What can hang from each mark
K_217: K_156
K_841: K_278
K_381: K_278
K_513: K_278
K_156: K_103 K_179 K_217 K_278 K_307 K_444
K_278: K_2 K_96 K_127 K_156 K_513 K_761 K_841
K_461: K_156

Each row was made from one small tree. The marks that hang from a mark follow it in brackets, in the order of their numbers. Every link used is in the known rows. Write each row's tree.
Known rows
K_156{K_179 K_217 K_278}: [ 1.28  4.03  0.27  0.13  1.20 -0.69  4.77  2.75  1.26  2.94  0.05 -0.91
  1.76 -0.36 -2.16  1.53  3.41 -0.68  0.44  0.77 -0.38  3.96 -1.44 -2.98]
K_841{K_278{K_2 K_96 K_127 K_513 K_761}}: [-0.30 -3.08 -2.69  2.43 -2.13 -1.18  1.74 -0.57  0.30 -3.49 -1.53  2.95
 -0.23 -0.13 -0.64 -0.35  2.50  0.21 -0.35 -0.31  0.04 -3.83  2.57  1.50]
K_461{K_156{K_217 K_278 K_307}}: [ 2.02  4.51  3.34 -0.75  0.26 -1.74 -2.43  0.80 -0.29  1.52 -0.71  0.53
  0.53 -0.16  0.16  0.17  2.03  0.75 -0.94  0.61 -0.83  5.11 -0.17 -2.79]
K_513{K_278{K_2 K_127 K_156 K_761 K_841}}: [-1.06 -1.85 -2.28  2.13 -1.75  0.29 -3.90 -0.78 -2.13 -2.14  0.73  4.24
 -0.73  0.19  2.97 -0.17 -2.44 -0.68  1.26 -3.95 -1.98 -4.00 -0.06  2.69]
K_217{K_156{K_103 K_179 K_278 K_307}}: [ 0.06  2.59  4.56  0.53  1.55  1.16  1.58  1.93 -1.03  2.70  0.89 -7.26
 -0.68 -0.29  0.49 -2.53  0.73  0.50 -0.28 -2.55 -1.34  4.20 -1.13 -2.06]
K_841{K_278{K_96 K_761}}: [ 1.40  0.29 -3.21 -1.16 -2.08 -2.25 -3.48 -0.23 -0.17 -1.00 -0.36  0.55
  1.15  0.21 -2.09  0.30  1.43  1.00  1.67 -0.11  0.67  0.02  1.31  0.33]
K_381{K_278{K_156{K_103 K_307} K_513 K_761}}: [-0.15 -0.82  0.73  0.81  1.70  0.48 -5.92 -2.74 -2.73 -0.94 -0.86 -4.00
 -0.46 -0.19  0.17 -1.87  0.12  0.47 -0.67 -3.19 -2.48 -0.40 -0.90 -0.30]
K_156{K_103 K_179 K_217 K_278{K_2 K_127}}: [-1.36  1.59  2.92  2.96  1.11 -0.28  5.22  3.48  2.29  3.21 -0.46 -2.40
 -0.31  0.62 -0.14  0.46  2.89 -1.02  0.17 -1.56 -1.09  1.06 -0.29 -2.30]
K_461{K_156{K_179 K_278{K_96 K_761} K_307 K_444}}: [ 0.85  0.78 -2.78 -1.55  0.04 -0.67  0.85  0.21 -1.70 -0.41  0.01 -3.32
 -2.85 -0.70  0.56 -0.72 -1.29  0.16  0.15 -0.34 -5.32  3.42 -1.16 -2.15]
K_217{K_156{K_278}}: [ 2.44  2.62  3.16 -0.08 -0.82  1.37 -1.43  1.02 -1.42  1.03  0.86 -1.89
  1.68 -1.26 -1.19 -0.73  1.86  1.25  0.36  1.53  1.91  2.03  0.65 -0.02]
K_841{K_278}: [ 1.69  1.88  2.23  0.19 -2.23 -2.15  0.98  0.75 -0.18  0.24  0.71  2.71
  2.42  0.05 -1.21  1.48  1.87  1.49  0.88  1.49  2.92  1.77  1.33 -1.51]
K_278{K_96 K_156{K_179 K_217} K_513 K_841}: [ 0.09  0.35 -5.86 -1.38  3.39  0.33  2.32 -0.06  1.75 -0.10 -0.37  2.75
  1.71 -0.06 -0.05  0.92  0.17 -2.64 -1.34  0.91  2.18 -1.86 -2.37  1.53]
K_381{K_278{K_2 K_96 K_127 K_156 K_513 K_761}}: [-0.59 -2.82 -3.20  2.84  0.34  0.68 -4.67 -2.51 -1.06 -2.89 -1.63  0.37
 -1.67 -0.55 -0.69 -2.08  1.42 -0.71 -0.68  2.44 -1.36 -6.68  1.50  2.50]
K_217{K_156{K_278{K_2}}}: [ 0.79  1.92  3.21 -0.67 -0.96  1.43 -1.16  1.66 -0.67  0.33  0.55 -1.14
  0.18 -1.43 -1.87 -1.16  1.88  0.91  0.20  0.57  2.61  1.29  1.69  1.42]
K_461{K_156}: [ 3.07  2.20  3.02 -2.19 -1.60 -2.24 -3.81  0.79 -2.27  1.01  1.03  4.23
  2.48 -0.60  0.13  1.70  0.35  0.74  0.59  3.45  4.52  0.16  1.07 -1.68]
K_156{K_217 K_307 K_444}: [ 1.41 -0.63  1.91 -3.51  0.45 -0.55  4.99 -0.97  1.88  1.08  0.11  1.75
  1.93  0.50  0.06 -0.18 -1.83  0.72 -1.05  2.23 -1.30  3.88 -0.75 -2.91]
K_156{K_103 K_179 K_217 K_278{K_2 K_96} K_444}: [-2.38  0.81 -0.58 -0.85  1.56  1.49  5.15  1.99  3.81  2.89 -0.61 -5.33
 -1.64  0.48 -2.95  1.39  1.35 -1.01 -0.14  0.53  0.34  2.61 -1.06 -1.42]
K_217{K_156{K_103 K_179 K_278{K_761} K_307 K_444}}: [-0.02 -0.39  0.76 -1.04  1.46  1.80  2.95  0.93 -1.74  0.77  1.20 -8.13
 -0.78 -0.78  1.44 -2.93 -2.06  1.07  0.15 -5.72 -5.65  4.89 -2.06 -2.62]
K_381{K_278{K_2 K_96 K_127 K_761 K_841}}: [-0.75 -2.48 -3.67 -0.42 -0.71 -1.10 -4.42 -1.04 -0.49 -1.84 -0.29 -0.37
 -0.88 -0.32  0.70 -0.65 -1.58 -0.21  1.54  0.14 -2.60 -3.78  1.40  4.14]
K_156{K_278{K_2 K_841} K_444}: [-0.60 -0.55  0.45 -1.52 -1.87  1.51  4.77  0.85 -0.05 -0.99  1.02  0.96
 -0.57 -1.18 -0.62  2.93 -2.39  0.59  0.82 -0.25 -0.07  2.29  0.08  2.77]
K_841{K_278{K_2 K_761}}: [ 0.39 -0.09 -1.16 -1.33 -2.41 -2.37 -0.89  0.90 -0.94 -2.10  0.04  2.59
  1.03 -0.39 -1.82  0.47  0.72  1.10  1.45 -3.16  0.90  0.50  1.93  0.19]
K_381{K_278{K_96 K_513 K_761}}: [ 1.70 -1.15 -3.17 -0.72  0.06 -0.39 -3.37 -2.31 -1.16 -1.12 -1.01 -1.80
  1.04 -1.12 -2.98  0.25  2.79  0.30  0.29  2.39  0.39 -1.69  0.66  0.74]
K_278{K_96 K_127 K_156{K_103 K_179} K_513 K_841}: [-1.14 -2.34 -1.56  2.96  2.04  1.24  1.42  0.17 -0.10  0.39  0.25  0.01
  0.19  0.79  2.85  0.79 -1.21 -2.10 -0.69  0.51  1.58 -5.49 -1.56  2.23]

Write each row's tree
[-1.91 -2.58 -6.45 -1.78 -1.30  1.86 -3.58 -2.20 -0.36 -2.57  0.57  1.69
 -2.22 -0.07  0.14  0.59 -3.97 -0.65  0.92 -1.92 -0.23 -2.33 -0.73  3.39]
K_513{K_278{K_2 K_96 K_156{K_444} K_761 K_841}}
[ 1.53  0.03 -0.06 -2.18  0.76  0.60  0.87 -0.51  1.10  0.70  0.34  3.58
  2.54  0.22 -0.07  0.65 -1.61  0.00 -0.56  3.29  1.40  0.55 -1.14 -2.03]
K_278{K_156{K_217 K_444}}
[-0.75 -0.59  0.13  3.02 -0.62  0.62 -3.13 -2.49 -0.04 -0.01  0.15  1.80
 -2.44  1.67  3.43 -1.18 -2.01 -0.69 -0.30  1.79 -2.05 -2.69 -0.55  2.38]
K_513{K_278{K_96 K_127 K_156{K_307} K_841}}
[ 0.34 -1.23  0.25  3.50  0.90  0.37 -0.82 -1.64 -1.97 -1.63  0.24  2.47
  1.30 -0.72  2.88  0.34 -0.02 -0.05 -0.72  2.11 -0.25 -3.49 -0.15  1.81]
K_381{K_278{K_127 K_156 K_513 K_841}}
[ 0.06 -1.04 -1.52  2.32 -1.21  0.32 -4.27  0.48 -0.67  0.31 -0.22 -4.38
 -0.52  0.64  1.34  1.40 -0.92  0.05  2.04 -3.06 -2.94 -1.59 -0.41  3.65]
K_156{K_103 K_278{K_96 K_127 K_761 K_841}}
[-1.54 -1.49 -3.17 -3.03  2.49  0.41  1.32  1.10  0.97  0.28  0.21 -0.73
  0.19  0.25 -0.10 -0.65 -2.74 -1.30  0.15 -4.44 -1.12 -0.21 -2.10 -2.24]
K_278{K_2 K_156{K_103 K_179 K_217 K_444} K_761}
[-3.35 -1.67  2.06 -1.53  1.35  1.27 -2.00 -1.74 -0.28 -0.70  0.77 -2.81
 -2.62  0.16  1.87 -0.71 -5.34  0.61 -0.21 -1.70 -1.83  0.97 -0.56  1.87]
K_381{K_278{K_2 K_156{K_103 K_307 K_444} K_841}}
[-0.51  0.65  0.37 -0.33 -2.26  0.40 -1.60 -0.80  0.99  1.42 -0.07  1.35
 -1.15  0.35 -3.16  1.21  2.29 -0.34  0.57  3.79  4.80 -1.47  1.67  0.94]
K_513{K_278{K_2 K_96}}
[ 0.27  0.72  0.52 -0.89  1.19  2.36  5.20  0.27  0.60  1.04  0.64 -5.99
 -1.89 -0.68 -0.14 -2.73 -0.64  0.43 -0.93  2.99 -2.85  3.77 -1.01 -1.22]
K_217{K_156{K_179 K_278{K_96} K_307 K_444}}
[-1.77  2.20  1.72  0.21  0.74 -1.19 -3.31  1.27  2.25  0.59 -0.70  1.34
  0.69  1.15 -1.25  0.09  1.40  0.14 -0.20 -2.30  3.96  0.50  0.69 -1.09]
K_841{K_278{K_2 K_156{K_103 K_217}}}
[ 1.44  1.06 -2.00  0.30 -1.34 -1.54 -4.69 -0.26 -2.14 -1.96  0.24  2.72
  1.55  0.02 -0.36 -0.17  0.18  0.92  1.33 -2.33 -0.47 -0.45  0.34 -0.53]
K_841{K_278{K_156 K_761}}
[-0.61  1.54  0.66 -2.49  0.03  0.05 -0.29 -0.26  1.99  0.10 -1.33 -0.47
 -2.83  0.04 -0.75 -0.28  0.06  0.22 -1.48  2.40 -0.72  3.94  0.64 -1.05]
K_461{K_156{K_217 K_278{K_2 K_96} K_307 K_444}}
[-1.86  0.16  3.92 -1.37  0.49  1.27  4.03  0.47  2.74  1.64 -0.79 -3.93
 -1.53  0.69 -1.13  0.31 -0.64  0.71 -0.81 -1.92 -1.92  5.20 -0.37 -1.39]
K_156{K_103 K_217 K_278{K_2} K_307 K_444}
[-1.78 -4.13 -2.29 -2.50  0.56  2.65  2.94 -2.97  0.62 -3.43 -0.33  2.67
 -2.53 -0.11  1.00 -0.10 -4.99 -1.04 -2.06  1.26  0.21 -2.46 -0.33  4.79]
K_278{K_2 K_96 K_156{K_307 K_444} K_513 K_841}
[-0.02 -3.57  0.91  0.74 -1.20  0.11  5.23  0.10 -0.58 -1.86  0.39  5.89
  1.59 -0.68  1.94  1.54 -1.07 -0.55 -0.64  0.25  2.13 -3.45  1.20  3.43]
K_278{K_2 K_127 K_513 K_841}
[-0.46  0.92  1.65 -0.64  2.19  0.76 -3.15 -1.00  1.20  2.24  0.05 -3.11
  1.45  0.49 -0.44  0.21 -0.24  0.83 -0.29  2.05  0.84  1.52 -1.20 -3.00]
K_381{K_278{K_156{K_103 K_217 K_444}}}
[ 0.90  1.28  2.93 -1.65  1.31  0.14  0.35  2.17 -1.00  3.06  1.91 -2.99
  2.53 -0.40  0.19 -1.40 -0.14  0.10  0.44 -0.43  3.61  0.49 -0.49 -2.33]
K_217{K_156{K_103 K_179}}
[ 1.27 -2.51 -1.32 -2.09 -1.37 -0.04  1.29 -0.42 -1.61 -2.36 -0.22  3.52
  1.67 -1.30 -2.17  0.89  0.49 -0.15  0.14 -1.69  2.01 -2.10  1.16  1.56]
K_278{K_2 K_513 K_761}
[ 0.09  2.52 -2.15  1.06  0.36 -1.06 -0.35  0.80  0.67  0.54  0.29  1.22
 -0.49  0.58 -1.29 -0.23  1.51 -0.69  0.37  3.25  2.20 -1.14 -0.07 -0.85]
K_841{K_278{K_96 K_156{K_179}}}
[ 0.82  4.37  4.97 -0.35  0.78 -1.49 -4.19  1.18 -0.04  2.90 -0.72 -2.72
  0.25  0.61  0.52  0.50  1.94  0.86 -0.56 -1.84  0.11  5.01 -0.48 -3.04]
K_461{K_156{K_103 K_217 K_278 K_307}}
[-0.55 -0.82 -2.79 -1.79 -2.19 -0.60 -1.75 -0.25 -1.37 -1.24  0.96  2.73
  0.25 -0.45 -0.15  1.61 -1.37 -0.03  1.78 -4.93  0.51 -0.07  0.08  2.06]
K_513{K_278{K_2 K_761 K_841}}
[-1.59 -1.28 -3.11 -2.51  2.34  1.08 -0.63 -2.10  2.16 -2.16 -1.65  3.29
 -1.26  0.47  0.08 -0.81 -1.98 -2.11 -2.31 -0.42  0.95 -1.85 -0.55  4.35]
K_278{K_2 K_96 K_156{K_217 K_307} K_513 K_841}
[ 1.17  0.15  1.21  2.99 -2.34 -1.95  0.84  0.14  1.22  0.37 -0.36  2.12
  1.07  1.13  0.16  0.30  2.27  0.97  0.58  4.81  1.66 -1.79  2.15 -0.43]
K_841{K_278{K_96 K_127}}
[-0.66 -2.67 -3.54  3.61 -1.24 -0.19 -1.52 -1.16 -0.36 -4.03 -1.60  3.70
 -1.22  0.12  0.00 -1.03  1.46 -0.41 -0.77 -0.25  0.02 -5.82  1.93  2.11]
K_841{K_278{K_2 K_96 K_127 K_156 K_513 K_761}}
[ 0.43  2.81  3.37  1.39  0.17  0.30  2.84  2.68 -0.38  3.61  0.73 -4.55
  0.33 -0.05 -1.62  2.07  2.47 -0.10  1.21 -0.63  0.86  2.73 -1.03 -1.90]
K_156{K_103 K_179 K_278}
[-1.37 -2.11 -4.62  1.90 -1.50  0.56 -5.95 -1.70 -0.71 -2.00 -0.06  2.75
 -2.10  0.70  1.87 -0.75 -2.07 -1.21  1.04 -1.74 -1.49 -5.58  0.30  4.15]
K_513{K_278{K_2 K_96 K_127 K_156 K_761 K_841}}
[ 0.21 -0.46  3.53  1.80 -1.07 -0.99 -0.15 -0.02 -0.32  0.63  0.10  1.35
  0.04 -0.38 -0.38 -0.49  1.39  0.63  0.41  4.54  0.60 -2.12  2.38 -0.09]
K_381{K_278{K_2 K_127}}
[ 0.01  1.13  2.39 -3.14  2.34 -1.93  3.34  1.37  0.72  2.86  0.81 -0.81
  0.85  0.66  2.21 -0.29 -2.06  0.11 -1.09 -0.97 -0.29  4.63 -1.92 -6.18]
K_461{K_156{K_103 K_179 K_217 K_307 K_444}}
[ 0.36 -0.25  0.43  5.50  0.39 -0.81  6.47  0.88 -0.71 -1.04  0.27  4.21
  1.15 -0.10  1.90 -0.10  2.57 -0.33 -1.09  1.38  0.57 -2.38  0.09 -2.37]
K_841{K_278{K_127 K_156{K_179} K_513}}
[-0.23 -0.56  5.13  2.26  0.20  0.81  5.14  0.21  2.08  2.40 -0.58 -3.81
  0.05  1.30  1.91 -0.10 -0.20  1.04 -0.98 -0.04 -4.44  4.08 -0.86 -2.94]
K_156{K_103 K_217 K_278{K_127} K_307 K_444}
